What can hang from each mark:
Z933: Z395
Z395: Z8 Z172 Z224 Z237 Z766 Z933
Z237: Z8 Z395 Z766
Z172: Z8 Z395
Z766: Z8 Z237 Z395
Z224: Z395
Z526: Z8 Z395
Z8: Z224 Z395 Z766

Each row was made from one small tree. The marks that hang from a mark follow it in brackets, in the order of their numbers. Every link used is in the known rows. Write each row's tree.
Known rows:
Z933[Z395[Z224 Z237]]: [ -3  14 -17   3  -2 -16   9 -70  13 -42   6   0  33  -3   9  49   8  19
   8  19  -5 -10  12   1  -8  12 -35 -22 -10   3   9 -18   6  24  23  17
 -31   7  15   5  38 -65  -2   8  -2 -35  14 -13  24  23 -36   7 -15 -10
   6]
Z395[Z8 Z237 Z933]: [-10 -22  12  18 -20  -4   5 -43  18 -30  38 -10  14  14 -12  34  -1  30
  31  21  -7 -28  15  13  24  13 -27 -30 -45   9   1   7 -28  17  -7  17
 -36   1   0 -19  24 -48  10  -3 -14 -41  22 -20  22  19   3  11  -3 -16
   6]
Z172[Z8[Z224] Z395[Z933]]: [ -7  12  -1   5 -14 -14 -11 -46  12 -28  43 -42 -17 -23 -17 -23  32  54
  15  31  13 -46 -25 -22 -12 -12 -26  -5  29  47  22 -48 -40  -2 -41  26
  12  45  -9  70  -9 -10  36  21  31 -10   8  14 -18 -12 -10  40  15  13
  11]
Z766[Z237[Z8] Z395[Z172 Z933]]: [ -7  -8  27  35  -5   7   6 -34  10   4  18 -53 -20   3  34   0 -18  41
 -22  28  24  -9 -12 -11  13 -13 -44  -5 -23  50   9  28 -42  34 -61  32
 -41  18  11  28  -4 -19  10 -39  -1 -24 -39   5   4  -1 -11  25  20 -20
 -25]
Z526[Z395[Z8 Z766]]: [ -6  15   0  10  -4 -11 -24 -34  -4 -38  30 -16   9   3 -26  30  -5  12
  22  23   3  -9   4  13   8  24 -21  -3 -14  32  16 -15  -5  -8  -4   5
 -14 -14 -22  15  44 -29  -9  -5   9  -5  25 -18   9  -4   0  30  -2   5
  21]
Z8[Z395[Z224 Z933] Z766[Z237]]: [-11  -2  36  38   2 -47  17 -20  10 -19  -7  15   2  -1  -8  32  13  -3
  16  10  12 -10  -8  11  32  13   5  14 -21  10  -3  -8 -16   9 -35   0
 -39 -22   3   6  46 -62  -7 -37   6  29  17 -12  28   7   0 -27  17 -33
 -17]
Z237[Z8[Z224 Z766] Z395[Z172 Z933]]: [  4   0  32  24  -2 -30   8   2   6 -26 -33 -23  17   6 -42  11  11 -22
  16  29  28 -34 -14  -9   3  -4  12 -22 -17 -20  -8 -24 -75  17 -96  -1
 -28 -14 -13  15 -37 -39  -2 -17  30  29  32  -8  28  42  22  13  37 -11
 -12]
Z395[Z8 Z172 Z237 Z766 Z933]: [ 17 -45  16  35   2  27  -6 -34   5 -10  33 -18 -14  29 -16  34 -16 -13
  39   9 -35 -47  40  23  56  29 -30 -31 -97  10 -19  30 -53  -1 -24  18
 -64 -38 -25 -70  20 -19  -7 -43 -13 -45  58 -36  29  57   6  23  20  -1
   1]
Z8[Z224[Z395[Z933]] Z766[Z237]]: [  1   6  31  10  28 -68  33 -13  10 -52  -4  -7  -3   4 -41  26  15  14
  13  24  16 -31 -30 -18  14  -2  24  20  -4  27  34 -24 -50  17 -46   1
 -41 -30   0  53  34 -66  13  -6 -15  44  28  -2   9   5  23 -22  43 -10
   5]
Z237[Z395]: [-14  41   1  -6 -29 -22   2 -30  13 -39   7 -18  37 -25 -11  17   0  43
   9  31  38 -16 -32 -17 -29 -21 -12 -26  34   2  18 -49   5  30 -27  -5
  21  31   3  50 -16 -49   3   3   2 -11 -31   3  12   7  -7  19  -5   5
   0]
Z172[Z8[Z395[Z237 Z766 Z933]]]: [  6 -16  -2  13  -8   3   0 -33 -10 -14  34  -5 -17   9   5  15  -7  18
  39  26 -16 -38  25  11   9  21 -12 -19 -30  38  -2   0 -23   1 -13  12
 -27   4 -19 -29  28 -28  12 -18  17 -28  40 -15   1  18  -4  29  -9  14
  -6]
Z8[Z224 Z766[Z395[Z933]]]: [ -3   9  40  15  13 -59   2 -23  17 -44   7  14  -9  -5 -39  27  21  14
  18  18  18 -16 -33  -5  25   9  11  11  -5  25   7 -11 -54   2 -48  -5
 -24 -17  -4  45  20 -70  17   3  12  35  38 -10  18  -7  11  -3  43 -33
   6]
Z766[Z8[Z395] Z237]: [-28  24  -5   5  -5 -46  18 -37   7 -24   6 -15  -7  -1  36  22   6  59
 -26  37  30   1 -31  -1 -17 -10 -20  23  37  58  23  -4  13  27 -19  19
  -7  27  28  54  27 -49   8 -18 -10  10 -46  18  -2 -34 -24  -1 -26  -2
   0]
Z933[Z395[Z766[Z237]]]: [  9  35 -13  -2  20 -27  -7 -39  -5 -24   4 -20  11 -19   4  27   6  22
  -5  19  11 -24 -17  -6 -17  12 -32  -3  -3  46  16 -22   7   0  15 -15
 -17   4   0  49  33 -36 -18 -18  -2   0  -8  -5  13  13 -37  27  -5   9
  -7]
Z172[Z395]: [ -6  33 -10 -13 -22  -9  -9 -56  12 -24  52 -28  18 -36  -7   0  19  52
  10  23  24 -31 -28 -16 -24 -21 -26   3  38  38  23 -58  14  17  -5   7
  27  40  -3  81  -3 -31  17  14   7 -18 -32  15  -3 -19 -18  23   3   6
  19]
Z526[Z8[Z766[Z237 Z395]]]: [ -9  24  32   9 -16 -41 -18 -41   4 -26  18   0 -22 -10   0  29 -21  20
 -18  23  48  19 -26   1   5 -25 -32  32  26  55  28   9  -5  24 -40  11
  -5  21  12 102  20 -49  17   3   9  20 -30  -1   7 -40  -4  18   9 -10
   7]
Z8[Z224[Z395[Z933]]]: [ -8  10   9   2  15 -40  38 -28  14 -65  11 -24   7   4 -39  19  20  44
  10  28   6 -33 -27 -23  -5   9  16  -1  -2  25  32 -32 -50  20 -30  26
 -29 -21 -11  27  21 -63  20   2 -14  -1  30   5  -8   9  19  -6  36   0
  25]
Z766[Z8[Z224] Z395[Z172]]: [-12   8   4  18  13 -29   4 -49  19 -38   5 -22 -36   5  13  22   5  49
 -27  31   9   0 -29 -11  10  -4 -23  14  13  51  15  19 -50  19 -53  39
 -28   7  17  41   3 -45  26  -8   1  -1  -3   4  -2 -16 -18  16  23  -7
  15]
Z526[Z8 Z395]: [-23  28  11   8 -38 -10  -9 -48  13 -48  34 -30   9  -8   0  26  -8  24
 -26  40  40  26 -16  -2 -15   6 -38  33  25  45  16 -35   5  26 -22  34
   3  12 -16  83  27 -28   3  13   9  -9 -17   6 -13 -38  -4  40  -7  10
  48]
Z8[Z224[Z395[Z172 Z766[Z237] Z933]]]: [ 18 -15  20  30  46 -17  27 -11  11 -37  -2 -39 -31  18 -23  20  -5   2
   5  21 -17 -44  -5 -15  28  17   1   8 -48  33  15   3 -72   7 -50  25
 -70 -52 -18  -4  27 -26   3 -45 -23   8  45 -11   1  38  16   2  51  11
   0]
Z224[Z395]: [ -3  39 -15 -16  -5 -22  29 -48   4 -44  30 -21  23 -16 -16  22   5  58
   7  24  15 -26 -23 -24 -28 -11   3  -3  21  36  43 -39   5  35  -2  16
  -1   8  -7  50  12 -66  15   6 -14 -21 -17  11  -8  -4   1  -1  14  11
  25]
Z395[Z8 Z172 Z224 Z766[Z237]]: [ 10 -15   5  42  15  12 -18 -39   8  -8   9 -19 -22   7  -1  36 -17 -10
  17   6 -25 -20  27  12  41   4 -36 -24 -54  10   1  27 -30   3 -29  22
 -53 -22  -1 -29  25 -19 -10 -45  -6 -31  20 -25  32  43 -14  18  18  -7
 -11]
Z526[Z8[Z224 Z766] Z395[Z237 Z933]]: [ -9 -20  50  26 -15 -41  -3 -30  18 -65  11   4  -5  27 -31  46  -3 -37
   3  37  22  14   8  14  28  26 -12  40 -21  15  -5 -14 -53  14 -48  26
 -44 -35 -16  43  48 -45  11  20   7  36  69 -21   7 -15  24  16  12  -7
  38]
Z933[Z395[Z172 Z224 Z237 Z766]]: [ 23  -7 -13  23  20  15  -4 -58   2 -20   1  -9   5  10   6  52  -9 -23
  15   7 -31 -27  38  11  22  30 -41 -25 -58   3 -15   5 -18   8   9  13
 -61 -31 -12 -44  31 -36 -16 -32   2 -38  49 -29  30  61 -34  18   8   7
   0]
Z172[Z8[Z224 Z766] Z395]: [  5  32  -6 -13  -8 -41 -22 -50   2 -31  35  -6  -6 -36 -31  -8  36  25
  26  27  21 -39 -29 -21 -18 -26  -2   7  55  39  30 -63 -24  -2 -39  -2
  27  41  -7 105 -10 -32  34  37  48  27  16   8  -3 -21 -11  27  16  10
  18]
Z224[Z395[Z172[Z8] Z766[Z237] Z933]]: [ 21  -8  -2  23  11  17   8 -30 -14   7  33 -58 -42   1   9  -8 -25  32
   7  16 -13 -57   9 -11  20  -4 -27  -7 -37  67  28  13 -39  10 -45  35
 -43  -6 -22   6   6   9  13 -56   5 -30   2   3 -18  29   0  30  33  39
 -11]
Z237[Z8 Z395[Z224 Z933] Z766]: [-12  24  10   5 -35 -10   0   6 -16 -15 -55 -28  53 -22 -16  -1 -24   8
  29  35  47 -20   7  -6 -38 -35 -18 -71  19 -36  14 -34 -24  11 -75  29
  14  28   3  -1 -43 -13   0  -7  18 -28 -26  -6  29  54   0  33 -11  -3
 -41]
Z224[Z395[Z237[Z766]]]: [  6  22  -5 -26  -8 -23  30 -28  -8 -43  -7  -1  47 -18  -8  33 -18  26
  35  32  18 -26   6 -17 -38 -22  -8 -28  22   0  45 -44   1  24 -16  24
  -1   1   5  26   9 -48  16  20 -24 -13  -3 -10   9  27  -4   4  -7  18
   3]
Z172[Z395[Z237 Z933]]: [ -2  -7   8   0 -24   3  -1 -53  16 -22  59 -29   6  -8   1   7   5  35
  23  23   6 -41   0  -1   6  -8 -37  -7  -9  28   8 -32  -7  18  -8  18
  -8  27  -2  25  11 -24  23   2  -8 -31  -2  -1   4  -1  -5  15   0   4
   7]

Write each row's tree:
[  7   0  28  27 -11 -22  -2  -9   9 -19 -13 -19  -7  -6 -35  -2  17  -2
  21  22  19 -41 -22 -13  18  -3  -1 -14 -10   0  -4 -29 -71   3 -94   2
 -19  -2 -16  31 -29 -21  10 -17  44  24  41  -8   8  38   9  24  39   7
 -12]  Z237[Z395[Z172[Z8[Z224 Z766]] Z933]]
[-12   0   2  15 -11 -20  22 -57  18 -49  10  18  20   2  10  51   5  12
  24  24  -3   1  15   6  -2  12  -9 -11  -4  -4   0 -19   4  36   4  19
 -33  -5  12 -19  45 -78   7   3  -7 -21  20 -17  23   9 -15 -13 -14 -18
   4]  Z8[Z395[Z224 Z237]]
[  1  23   3  -7 -13 -31 -23 -45  -7 -14  41  -6  17 -20 -46  12  23  23
  36  10  18 -39 -20   6   2 -13 -16   0  13  23  27 -44   4  -7 -13 -14
  19  20  -5  65   9 -44  11  11  23   7   6  -6  18 -14   4   8  11  -4
  13]  Z172[Z395[Z8[Z766]]]
[-15   1   7   9 -27 -14  14 -53  14 -50  17   3   8  11   7  47  -6  14
  -1  37  20  13   6   7 -15  12 -23  16   8  25   6 -18  -1  34 -10  28
 -17   3  -1  26  33 -59   8  12  -2 -18   8  -8   2 -16  -2  17 -18   0
  27]  Z526[Z8[Z395[Z237]]]
[  1   5  -5  -4  15 -50   6 -25  -1 -60 -54   5  53  -2 -34  50  18  -5
  31  33   9 -18   1  -5 -28  17 -29 -37   5 -19  20 -40 -34 -21 -11   3
 -22 -14  20  21  32 -54  -9  38  -1  11  53 -34  32  41 -21  21 -15 -10
  -9]  Z933[Z395[Z8[Z224] Z237[Z766]]]
[  9  -5  -8  24   2   6  14 -69  19 -27   2 -16  21   4  18  48   6   2
  -3  11 -15 -18  19   3  14  22 -47 -17 -39  -1  -8 -10 -13  26   5  24
 -55 -15   5 -15  29 -48 -12 -17   3 -38  27 -19  24  41 -40   7   6  -7
   4]  Z933[Z395[Z172 Z224 Z237]]
[-16  28   5   1  -9 -23  -2 -44   1 -20  21 -31  -3 -18  32  10 -16  59
 -16  39  41   9 -21 -17 -29 -33 -32 -10  37  52  36   6  -3  42 -27  16
  -1  54  27  75   1 -48  23   8  -2 -14 -69  11   4 -31 -21  22 -14 -18
 -15]  Z766[Z237[Z8] Z395]
[ 13 -14  11  40   2  29  -4 -32  12  -5  22 -20 -16   0  -6  22  -8 -11
  22   0 -26 -38  26   9  46  18 -15 -22 -71   7 -24  13 -43   4 -38  26
 -49 -32 -36 -52   3 -13  -8 -59   4 -44  35 -16  25  56 -11  23  41   1
   6]  Z395[Z172 Z224 Z766 Z933]
[ -3 -21  32  47  -7   8  -9 -18  -4  -2 -26 -18   3   2 -13  21 -19   7
  25   8   2 -14  12  12  40   5 -45 -40 -46  -7   5  20 -53 -19 -67  44
 -35 -19   4 -36   7 -14   0 -37  12 -30  20 -32  27  46  -3  20  32 -24
 -29]  Z237[Z766[Z395[Z8 Z172 Z224 Z933]]]
[  8  25  -7  -7   2 -11 -24 -41  -1 -14  44 -32 -11 -27  -1   0  -3  28
  15  24  14 -37 -14  -8 -10 -24 -34   4  20  50  25 -31  12   5  -4  -2
   8  30  -5  67  12 -10   9 -11  -4  -4 -29   3   4  -9 -21  27  -4  17
  -3]  Z172[Z395[Z766[Z237]]]
[  7   0  21  33 -28   5 -11 -24  -2  10  -1 -22  -5  -9 -14   0  -5   0
  24   7  13 -40   5   2  32 -14 -16 -33 -26  -5  -5 -10 -41   9 -81  17
 -15   8 -15  -2 -26 -13   6 -40  47 -16  17  -9  17  47   3  20  29   8
 -22]  Z237[Z395[Z172[Z8[Z766]] Z224 Z933]]
[ 16  -8 -21   6  38 -22   4 -48   0 -38 -15 -16 -18  25   1  45   6  -5
 -10  28 -23 -30  14   6  11  28 -31  -2 -32  31  -7  13 -49  -1 -11  20
 -61 -26   2 -11  26 -34  -3 -15  -2  -4  56 -13  17  36 -30  25   0  20
  14]  Z933[Z395[Z172 Z237 Z766[Z8[Z224]]]]
[-23 -10  29  33   1 -36   2 -26  25 -61  13 -25  10  14 -39  24  24  21
   7  35   8  -5 -20   2  18  37 -15  10 -19  19   7 -23 -51  -3 -35  19
 -37 -24  -8  24  48 -43   2   9   5  15  50 -16   4  -9  14  14  16 -19
  23]  Z526[Z395[Z8[Z224] Z933]]
[ 18  16 -18   9 -10  30 -17 -48  -1   2  44 -29 -19 -24  10   0  -2  23
  14  17 -10 -42  10 -12   4  -3 -23 -19 -15  46   3  -8 -23   8 -31  15
 -10  16 -32  16 -20  -4   9 -25  27 -37   4   1  -1  27 -30  56  18  27
  12]  Z395[Z172[Z8] Z766]
[ 16   7  -5  25   3  21  -7 -46   9 -13  20  -9  -6 -12  -4  29  -5 -10
  19   6 -20 -26  22   3  26   9 -15 -23 -39   7 -11   0 -22  12 -24  18
 -36 -21 -28 -27   3 -26  -5 -38   6 -38  22 -12  26  47 -23  24  28   3
  14]  Z395[Z172 Z224 Z766]
[-11  19  14  19 -21 -34   1 -40   0 -36  -6  23   7   0 -27  44   5 -13
   6  17  25  12   1  15   6   8   3  19  10  10   3 -19  -3  16 -31  18
 -10 -13 -11  33  34 -67  -1  -6  28   8  22  -8  17 -11   4  -2  11 -12
  27]  Z526[Z8[Z395[Z224] Z766]]
[ -9  40 -17 -26  13 -58  29 -15 -14 -55 -38 -14  17 -14 -24  17   1  43
   4  42  25 -21 -24 -25 -46 -27   6  -9  56  23  56 -35 -30   5 -48  39
   7   3  12  57  -3 -44  26  21 -14  13  -5  11  -2   7  -5  11   2  23
  15]  Z237[Z766[Z8[Z224[Z395]]]]
[-10 -11  21  34  -7   2  26 -28  22 -15  14 -25   9   1   1  19  24  24
   1  17   4 -25 -19  -1  22  37  -7  12 -39  21 -17 -22 -31  11 -41  12
 -41 -28 -23 -12  15 -38 -14 -49   5 -10  19  -3   5  16  -2   1  32 -14
   5]  Z8[Z395[Z172 Z933]]
[-16  34  -9 -15  -6 -49   7 -18   2 -44 -31  -1  20 -27  -9  16  12  31
   5  43  31 -12 -23 -19 -38 -25  -5 -13  53  15  25 -32 -28   0 -51  26
  15  17  12  60 -17 -34  19  23  -1  13 -10   8  14   6 -28  30 -10   5
  12]  Z237[Z766[Z8[Z224]]]
[  7 -54  28  56   4  27 -17 -38   7 -19  21 -25 -18  43  -8  43 -29 -35
  31  10 -40 -19  56  38  73  46 -46 -16 -99   1 -20  34 -49  -3 -29  41
 -81 -54 -23 -85  57 -12 -14 -42  -1 -37  77 -47  23  47  10  14  13  -3
   2]  Z526[Z395[Z8 Z172 Z224 Z237 Z766 Z933]]
[ -7  -6  -2   1 -27  -7  -9 -36 -12  -8   1 -22   4  -6  16   4 -19  24
  25  26  11 -34  24  12  -1 -36 -51 -30  10  11  16  -8  -9  -1 -39  57
   4  30  17   1  -4   4  28  -3  -4 -35 -12  -3  15  19 -17  20 -22  14
 -16]  Z172[Z395[Z224 Z237[Z766[Z8]] Z933]]
[ 16   5 -12   6  -5   7  11 -37 -14 -10 -49 -20  52 -10  19  34 -12 -18
  12  29  11 -15  37  -3 -30  -5 -49 -50 -13 -24   3 -21 -19  13 -29  32
 -31   2   8 -14 -10 -24 -12  -5  14 -35   8 -19  32  65 -43  30 -16  -2
 -21]  Z933[Z395[Z172 Z224 Z237[Z8 Z766]]]
[ -2  39   2  -4 -26 -31  -8 -23 -13 -23 -20  -1  39 -17 -26  16 -10  -1
  26  24  40 -11   0  -3 -27 -38   5 -44  26 -23  16 -29  -7  34 -50  -3
   9  29   4  30 -27 -59   7   6  30  -5 -20  -3  34  25   3   8  -5  -8
 -14]  Z237[Z8[Z766] Z395[Z224]]
[ 10 -43  26  41  30  -9  22 -21  22 -43  -5  -1 -16  30 -19  44  11 -33
  31  24 -32 -33  20  10  40  51   4   2 -68  -1 -30   3 -74  -3 -38   7
 -81 -65 -23 -63  40 -45  -6 -33  -7   9  93 -33  18  46   9   1  32  -7
   2]  Z8[Z224 Z395[Z172 Z237 Z766 Z933]]
[-12 -18  24  25 -29  -7  12 -19  -2 -33 -33   5  21  12  -3  41 -22 -22
  21  30  18   6  32  20   3   9 -31 -16 -14 -15  -5 -10 -24   3 -45  51
 -25 -17  -2 -26  26 -29   0  -7   4 -22  31 -25  19  28   4  17 -12  -5
  -3]  Z526[Z8[Z395[Z224 Z237[Z766] Z933]]]
[  5 -10  17  14 -18 -12   5 -38   0 -18  18   9  16   6  -7  32  -8 -15
  36  20   4 -20  39  14  15 -11  -2 -36 -35  -8  -4   7 -31  36 -34  19
 -37   6  -4 -22   2 -58  16  -2   6 -26  18 -13  38  30   0   1   1 -24
  -3]  Z395[Z224 Z237[Z8[Z766]] Z933]
[ 13   2 -12  -1  -4   7 -23 -61  -3 -26  45  -4  -5  -7  -7  25 -15   0
  41  15 -18 -37  34  12   8 -15 -32 -25  -8  12  10 -18   2  15  10  18
  -9  16  -5  -5  21 -27  20   4  -1 -39  17 -16  21  20 -14  18  -9  14
   6]  Z172[Z395[Z224 Z237 Z766]]
